Each row was made from one path, in order. Every step used is in the known rows, and no mark comes twice. Write each row's path.
(in the rows, 128 means zero)
Known rows
fimu -> sivuv -> gizuso -> zuno: [162 120  95 117 161 156 128 115 115 150 154 159 125 115 140 115 155  47
 200  90 145 128 128 148]
ruduz -> kedo: [132 104 101 162 137 163 132 132 136 145 146 160 147 145 140 124 162 133
 199 115 161 159 143 178]
gizuso -> kedo: [131 118 122 136 144 171 152 123 133 148 144 169 151 146 160 105 162 145
 206 105 154 156 156 181]
zuno -> gizuso -> lilor: [110 106  98 120 164 139 137 119 127 151 174 133 160  99 140 111 147  86
 187 100 144 116 130 138]
kedo -> gizuso -> zuno: [143 119  93 128 172 137 155 138 121 129 138 148 121 129 139  88 169  78
 197 113 154 129 128 174]
fimu -> sivuv -> gizuso -> kedo: [150 119 102 117 171 161 130 114 115 153 159 164 150 114 143 123 151  61
 209  87 149 138 134 152]
fimu -> lilor -> gizuso: [145 113 145 110 167 158 112 106 128 143 186 145 144 136 143  98 161  39
 187 127 138 134 133 169]
gizuso -> lilor -> fimu -> sivuv: [127 138 132 116 172 154 127 104 102 151 169 158 146 123 154  97 136  74
 193  79 141 110 154 169]
fenud -> ruduz -> kedo -> gizuso: [148  89  96 196 157 156 149 134 124 124 136 168 146 143 120 112 163 108
 224 126 145 128  97 167]
lilor -> gizuso: [127 108 135 123 158 156 135 117 138 147 174 152 132 125 153  92 167  81
 196 124 151 125 152 165]
zuno -> gizuso -> kedo -> ruduz -> gida: [121  91  91 144 161 140 144 126 142 147 151 156 152 108 151 118 148 122
 207  99 147 129 139 163]
ruduz -> sivuv -> gizuso: [130  81  74 146 155 154 128 137 149 157 178 166 154 125 138 118 151  64
 186 110 165 143 113 125]
kedo -> ruduz -> sivuv: [140  90  80 200 155 146 120 133 132 128 155 175 140 132 127  92 148  99
 200 109 131 126  99 152]
lilor -> fimu -> sivuv -> gizuso: [162 124 123 128 180 159 118 109 113 155 158 168 129 119 154 106 133  75
 200  96 155 102 161 158]
sivuv -> fimu -> lilor -> gizuso: [157 112 137 115 180 154 113 115 137 156 169 171 163 128 149 104 133  90
 175 105 146 112 140 151]
fenud -> ruduz -> sivuv -> fimu -> lilor: [166  74 100 196 152 169 120 130 139 134 158 180 159 143 125 107 143  85
 206 122 127 113  86 136]
gida -> ruduz -> kedo -> gizuso -> zuno: [160 110  90 178 156 138 152 135 125 110 126 149 158 111 127 105 158 110
 193 120 160 126 118 182]
ruduz -> kedo -> gizuso -> lilor: [109 115  92 134 174 136 147 136 123 142 155 151 164 130 135 120 160  96
 201  96 170 152 130 181]
fimu -> lilor -> gizuso -> kedo: [139 117 147  97 169 158 123 106 132 147 184 148 154 138 152 102 161  51
 196 113 144 142 143 179]
fimu -> sivuv -> gizuso -> kedo -> ruduz: [150 119  97 128 176 153 130 113 112 148 156 169 148 112 139 118 148  63
 212  82 145 132 124 154]
lilor -> fimu -> sivuv -> gizuso -> kedo: [158 127 125 118 181 159 126 108 116 158 156 171 136 121 160 109 133  84
 206  87 159 107 167 165]
gida -> ruduz -> sivuv: [162  88  94 201 141 159 128 135 134 113 149 154 166 111 126  99 150  92
 185 133 141 123 107 153]
zuno -> gizuso: [132  94  95 144 156 150 128 127 137 145 162 136 148 105 137 114 152 101
 192 123 143 121 132 138]
gizuso -> lilor: [112 126 122 129 151 154 142 114 111 147 164 157 148 132 146  94 154  97
 183  98 140 135 135 160]

Which path is each row?
[127 104 112 162 146 157 153 124 131 141 131 188 137 146 162 105 155 149
 211  96 146 152 148 196]  gizuso -> kedo -> ruduz -> gida
[148 106 134 119 180 148 121 115 140 156 161 184 162 130 159 108 130 101
 183  92 147 118 145 168]  sivuv -> fimu -> lilor -> gizuso -> kedo -> ruduz -> gida
[142  82  88 162 155 164 112 142 155 152 169 173 168 130 141 112 136 100
 182 105 150 131 122 134]  ruduz -> sivuv -> fimu
[122  92  80 143 167 138 139 130 148 146 164 149 166 104 141 115 147 110
 208  95 148 125 125 148]  zuno -> gizuso -> kedo -> ruduz -> sivuv
[120 126 108  97 180 135 155 110 116 170 167 172 143 116 156 105 141  83
 179  86 176 114 144 137]  sivuv -> gizuso -> lilor -> fimu
[151 118 139  96 159 154 121 106 132 144 179 144 130 139 149  95 165  37
 187 117 139 132 138 175]  fimu -> lilor -> gizuso -> zuno
[153  71 116 210 125 178 142 126 124 129 127 186 116 153 142 109 160 116
 211 141 125 132 116 172]  fenud -> ruduz -> gida
[138 107 102 149 167 150 136 126 141 144 155 183 169 138 150 104 143 121
 207  82 146 139 126 172]  gizuso -> kedo -> ruduz -> sivuv -> fimu -> lilor
[123 132 111 115 206 132 141 124  99 136 162 148 152 112 140  92 145  49
 200  90 152 112 133 172]  kedo -> gizuso -> lilor -> fimu -> sivuv
[137 108 131 110 175 150 118 110 137 144 189 153 160 135 147 101 157  41
 199 105 142 138 126 174]  fimu -> lilor -> gizuso -> kedo -> ruduz -> sivuv
[152 116 139 105 182 154 121 115 140 159 168 174 170 129 155 106 133  98
 181  96 151 117 146 158]  sivuv -> fimu -> lilor -> gizuso -> kedo
[164 112 129 134 170 161 110 119 130 152 156 175 162 135 144 107 131 108
 171 109 141 120 135 149]  sivuv -> fimu -> lilor
[130  93  85 131 178 135 130 126 149 151 169 152 179 103 142 119 136 100
 202  87 147 118 121 145]  zuno -> gizuso -> kedo -> ruduz -> sivuv -> fimu -> lilor
[155  78 107 173 161 164 130 126 147 140 167 179 167 139 135 108 145  81
 214 110 136 113  96 144]  fenud -> ruduz -> sivuv -> fimu -> lilor -> gizuso -> kedo
[119 116 139 104 163 156 151 117 145 153 171 159 146 128 165  97 167  99
 208 106 160 135 164 179]  lilor -> gizuso -> kedo
[121 106 120 119 178 142 145 121 152 152 174 173 158 121 160  96 152  99
 208  88 158 121 146 170]  lilor -> gizuso -> kedo -> ruduz -> sivuv -> fimu
[152  71  84 192 148 163 140 131 138 138 157 178 146 137 125 109 155  79
 211 125 141 120  85 128]  fenud -> ruduz -> sivuv -> gizuso
[167  91 105 174 164 149 120 129 142 122 162 158 182 103 131 101 136  74
 178 119 146 108 109 149]  gida -> ruduz -> sivuv -> fimu -> lilor -> gizuso
[119 134 134 121 165 152 139 108 109 154 165 163 143 131 159  90 139 101
 185  88 149 112 157 167]  gizuso -> lilor -> fimu
[167 128 119 118 174 156 124 109 116 156 152 168 119 121 158 104 136  74
 199  89 157 100 164 162]  lilor -> fimu -> sivuv -> gizuso -> zuno
